(in the rows, 128 means zero)
Known rows, with every step that occurs
givop/sipil: [145 154 132 130 121 121 108 109 137 150 118 115 138 150 123 158 125 114
 101 136 142 142 122 128 141  99 120]
baru/satibad: [ 73 108 146 130 145  86 118 129 117 111 110 117 143 124  96 128 125 130
 172 142 120 124 103 121 122 104 100]
baru/satibad/pami/divev/zamum: [ 93 138 152  83 121 133 163 131 144 101 134 184 118 108 148 192 105 152
 165 104 146 116 131 124  96 116 150]
pami/givop: [139 131 147 114 122 142 107 178 116 147 106 125 126 107 111 122 158 156
 141 146 124 107 151 186 158 126 133]
zamum/divev/baru/satibad: [ 49 141 104 125 143  80 122 121 131  92 162 117 140 108 101 104 121 108
 203 147 100  91 123 104 111 142 126]
baru/satibad/pami/divev: [ 82 120 158  90 104  99 181 153 134 103 131 158 127 112 129 189  91 180
 161 118 144 138 120 120 101 107 140]
satibad/pami/givop/sipil: [156 141 143 120 100 141 140 153 160 166 113 156 152 152 135 178 138 171
 103 144 171 102 149 168 118  92 138]
satibad/pami/givop/sipil/divev: [175 130 136 154 101 156 118 117 149 165 115 173 146 152 130 169 127 146
  58 163 168 105 161 159 125  92 132]
sipil/vobos/baru: [135 111 144  98 122 189  98 111  79 125 132 135 143 141 128 109 131 164
 127 111 114 168  95 102 116 157  50]
vobos/pami: [101 119 120 132 168 104 103 129 137 135 121  95  83 105 138 129 129 128
 136 105 107 157 120 114 164 108 109]
sipil/vobos/pami/divev/baru: [181 132 137  95 141 132 127 116 131 105 207 124  97  93 196 133 157 136
 148  72 102 152  93  88 142 142 123]
satibad/pami/divev/zamum: [121 166 141  73 117 171 155 151 147 120 122 173  86  94 162 199 107 164
 115  95 140 136 158 134 123 142 173]
divev/pami/satibad: [111 101 130 134 136 102 161 125 114 148 109  72  72 139 129 129 126  96
 107 140 117 164 112 131 130 126 132]
satibad/pami/givop/sipil/divev/zamum: [188 154 129 143 117 189  97 100 161 161 115 198 136 150 148 171 139 106
  60 151 173  82 176 160 119 109 140]
divev/pami/givop/sipil/vobos/navez: [223 117 134 114 117 217  92 117 104 157  98 116 170 199 124  96 189 117
  86 126 111 150 148 163 134 100 131]
zamum/divev/pami/givop/sipil/vobos: [211 171  90  78  94 202 115 118  89 197 166  95 151 167 127 152 155 134
 121 139  78 125 169 162 158  87  93]
givop/sipil/divev: [160 142 118 159 126 138  85  79 123 149 120 129 137 152 120 144 117  91
  57 154 138 143 133 118 142  98 114]
zamum/divev/baru/satibad/pami/givop: [ 63 127 118 112 115  97 157 162 154 112 158 158 153 106 107 128 137 164
 205 158 132  55 146 144  93 133 139]
zamum/divev: [ 77 169  87  80 126 143 107 151 108 133 125 101 101 103 102 141 108 141
 134 146  81 136 156 128 160 115 123]
divev/baru/vobos: [ 86 144 137 188 147 124 142 123 134  88 113 124 156 114 116  70 117 131
 120 140 134 103 113 113 104 168 154]
sipil/vobos/baru/satibad: [113  87 154 112 130 148 103  92  78 105 145 142 175 154 113 105 130 147
 179 119 121 151  71  89  95 139  27]
satibad/pami/divev: [106 142 147  78  99 138 171 176 137 126 122 148  97  97 146 194  94 200
 111 109 138 155 142 132 124 128 165]
divev/baru: [ 98 127 141 148 148 104 115 138 139 111 130 117 123 106 127 102 140 136
 141 124 133 111 117 114 126 167 157]
baru/divev: [102 116  85 101 123  82 135 161 111 139  98 118 102 116 110 139  94 146
 137 113 124 133 127 108 149 115 150]
sipil/divev/baru: [112 114 130 179 143 117  89 111 127 116 134 135 118 106 118  88 135 105
  96 143 128 110 130 105 130 169 152]
sipil/divev/pami/givop: [154 103 130 167 127 167 105 144  92 187 111 113 116 121 103  96 150 124
  90 151  99 121 187 188 165 138 141]
vobos/pami/divev/baru/satibad: [113 114 150 139 155  57 145 117 151  87 194 127 114  91 159 119 134 102
 200  95 125 129  94 109 124 141 134]
divev/baru/satibad: [ 70 103 155 163 150  61 124 124 137  93 144 130 157 118 111  96 143 117
 191 133 134  93  92 103 103 144 128]
givop/sipil/vobos/baru/divev: [187 117  94  92  93 143 118  87  91 153 144 145 155 180 134 141  96 136
 121  92 152 159  89  77 109 125  66]
givop/pami: [125 132 145 110 125 138  88 172 126  95  97 114 140 110  85 141 140 125
 109 139 110 159 144 139 182 159 129]
divev/pami/givop: [137 117 139 132 128 152 130 175 104 185 105  92 119 119 110 106 156 154
 134 131 102 121 174 203 160 142 146]
vobos/baru/divev/zamum: [109 124  92  98 134 144 110 121 106 133 109 154 105 123 121 113  91 106
 155  89 144 132 135 113 121 183 125]

Rows
[185 139 141 145 115 152 121 139 121 201 121  98 144 161 120 135 155 116
 118 139 129 122 170 199 152 115 137]	divev/pami/givop/sipil
[204 137 146 185 113 131  83 101 147 150 156 152 162 142 133 102 166  83
  92 162 159  73 144 159 130 144 148]	pami/givop/sipil/divev/baru
[191 114 130  97 144 158  95 147 116 150 147 122 116 118 161 124 180 156
 145 109  96 127 116 141 167  88  70]	sipil/vobos/pami/givop
[107 123 165 127 122  78 147 132 136  87 173 138 142  95 132 124 131 119
 194 117 134 116 104 118 110 158 152]	pami/divev/baru/satibad
[ 90 142 142 146 121 170 177 145 156  46  88 170 145 121 135  82 100 156
  86 117 156 140 137 112  71 176 230]	satibad/pami/divev/baru/vobos/navez
[ 98 158 146 145 109 140 205 148 151  83 134 161 132  98 148 136  89 178
 115 117 155 119 126 113  83 171 195]	satibad/pami/divev/baru/vobos
[171 110 119 172 122 114 135  55 123 166 125  91  93 176 135 137 118  35
  43 167 139 165 121 122 124 101 115]	givop/sipil/divev/pami/satibad
[ 44  90 154 153 145  62 162 135 164  91 133 156 149 122 117 136 121 164
 176 129 161  89  99  87  71 135 140]	divev/baru/satibad/pami
[115  88  83 113 122  62 191 141 111 156 101  79  58 136 124 134  93  95
 125 121 126 156 115 112 129 119 151]	baru/divev/pami/satibad
[131 120 157 137 103 101 150 133 162 144 116 165 178 165 118 175 132 152
 153 154 178  89 124 161  95  71 108]	baru/satibad/pami/givop/sipil
[245 182 122  67 133 181  98  69 137 132 195 146 105 140 213 188 149  88
 107  72 114 159 113 100 154  87  97]	givop/sipil/vobos/pami/divev/zamum
[166 153 157  73  96 155 114 181 118  88 127 126 127  87 108 163 127 126
 109 125 111 179 158 158 190 174 156]	givop/pami/divev
[128 143 112 141 154 171  67  96 119 127 110 151 100 110 127 122 133  87
  81 136 113 119 158 119 146 139 133]	sipil/divev/zamum
[193 138 115 114 145 136  90  78 134 146 157 110 127 164 171 160 149 121
 108 100 117 163  87  85 150  63  59]	givop/sipil/vobos/pami
[ 93 134 119 199 178 103 132 109 155  91 129 109 125 107 143  64 124 111
 135 120 120 117 106 101 121 152 136]	divev/baru/vobos/pami
[103 126 113 161 162  94 160  94 145  92 107  95  84 126 156  97 108  74
 106 147 127 156  85 107 121  99  95]	baru/vobos/pami/satibad
[ 58  83 142 186 145  77 140 103 150  93 133 171 146 123 114 118 110 136
 135 147 157  87 112  78  72 134 133]	sipil/divev/baru/satibad/pami
[208 123 117 103 140 104 122  58 144 128 166 102  98 171 194 166 147  69
  96 124 134 170  50  74 126  52  49]	givop/sipil/vobos/pami/satibad
[104  71  94 121 117  87 183 115  94 156 113  94  71 147 118 102  83  86
 132 113 140 179 105 119 104 169 120]	vobos/baru/divev/pami/satibad
[ 75 150  82 103 132 149 127 144  94 166 125  67  93 117  98 127 107 137
 132 131  60 154 180 141 163 131 135]	zamum/divev/pami
[157 166 159 143 106 152 146 156 132  48 140 140 172  92 113 101 119 107
 109 136 127 141 138 139 148 216 182]	givop/pami/divev/baru/vobos
[ 73 162  92 113 137 123 112 140 131 117 154 107 111  94 118 111 126 126
 149 137  94 109 144 112 139 159 152]	zamum/divev/baru
[133  86 109 123 105 141 148 166  85 192 112 114 118 129  93  87 109 146
 158 103 128 137 166 183 137 186 138]	vobos/baru/divev/pami/givop
[191 143 130 140 138 120  98 125 160 169 140 115 124 142 151 141 159 102
 128 129 136 122 137 174 165  86 106]	vobos/pami/givop/sipil
[186 152 145 127 107 142 103 141 139 167 118 129 156 148 128 146 155 120
 117 151 149 106 144 186 150 105 125]	pami/givop/sipil
[ 58 172  81 152 148 171 110 119 130  57  87 118 150 127  95  28 115  96
 109 153 100 119 148 107 105 165 188]	zamum/divev/baru/vobos/navez
[136 123 180 114 109  91 128 154 138  48 165 145 169  94 106 124 141  94
 178 125 129 133 121 131 143 193 155]	givop/pami/divev/baru/satibad
[150 117 116 100 162 139  97 116 113 127 142 108 100 122 163 135 150 149
 131  97  90 163  92  85 155  87  68]	sipil/vobos/pami
[161 127 115 180 130 145 106  76 110 183 124  99 129 167 116 136 114  85
  55 143 121 156 160 131 144 113 129]	givop/sipil/divev/pami
[133 133 134 195 163 124 133 135 156 113 134 126 138 105 144  51 158 114
 151 129 129  84 128 157 130 155 138]	divev/baru/vobos/pami/givop
[181 115 155 104  95 137 143 121 136 139 140 177 200 180 140 185 152 175
 148 143 164  92  93 125  88  54  67]	baru/satibad/pami/givop/sipil/vobos
[ 96 103  98 110 115 111 127 140  95 140 108 129 114 124 102 108  81 143
 143 100 141 152 121 110 123 169 117]	vobos/baru/divev
[231 133 138 118 104 183 116 124  99 194 143 106 163 178 140 147 172 141
 113 124 112 130 139 164 145  96  99]	divev/pami/givop/sipil/vobos
[ 80 138 120 160 153 176 110 127 114  67  39 123 152 142  89  52 116 120
  80 147 122 152 133 124 117 129 161]	baru/vobos/navez
[110 122 147 108 112 143 146 188 143 148  97 151 122 111 123 159 139 201
 123 140 146 103 153 173 127 116 146]	satibad/pami/givop
[144  99  92 117 112 112 158 193 101 196 102 100 105 120 105 117 127 150
 155 111 113 113 171 181 161 131 167]	baru/divev/pami/givop
[ 45  97 145 129 137  80 155 144 140 109  99 147 142 130 106 162 104 177
 161 134 145 118 111 103  93  92 113]	baru/satibad/pami
[ 21 130 104 116 135  81 158 134 155  96 151 144 139 112 112 142 100 156
 187 141 124  91 122  85  81 130 134]	zamum/divev/baru/satibad/pami
[107 118 120 191 173  72 165  84 166  76 137 103  97 121 168  68 124  56
 118 140 143 125  68  89  98 136 121]	divev/baru/vobos/pami/satibad
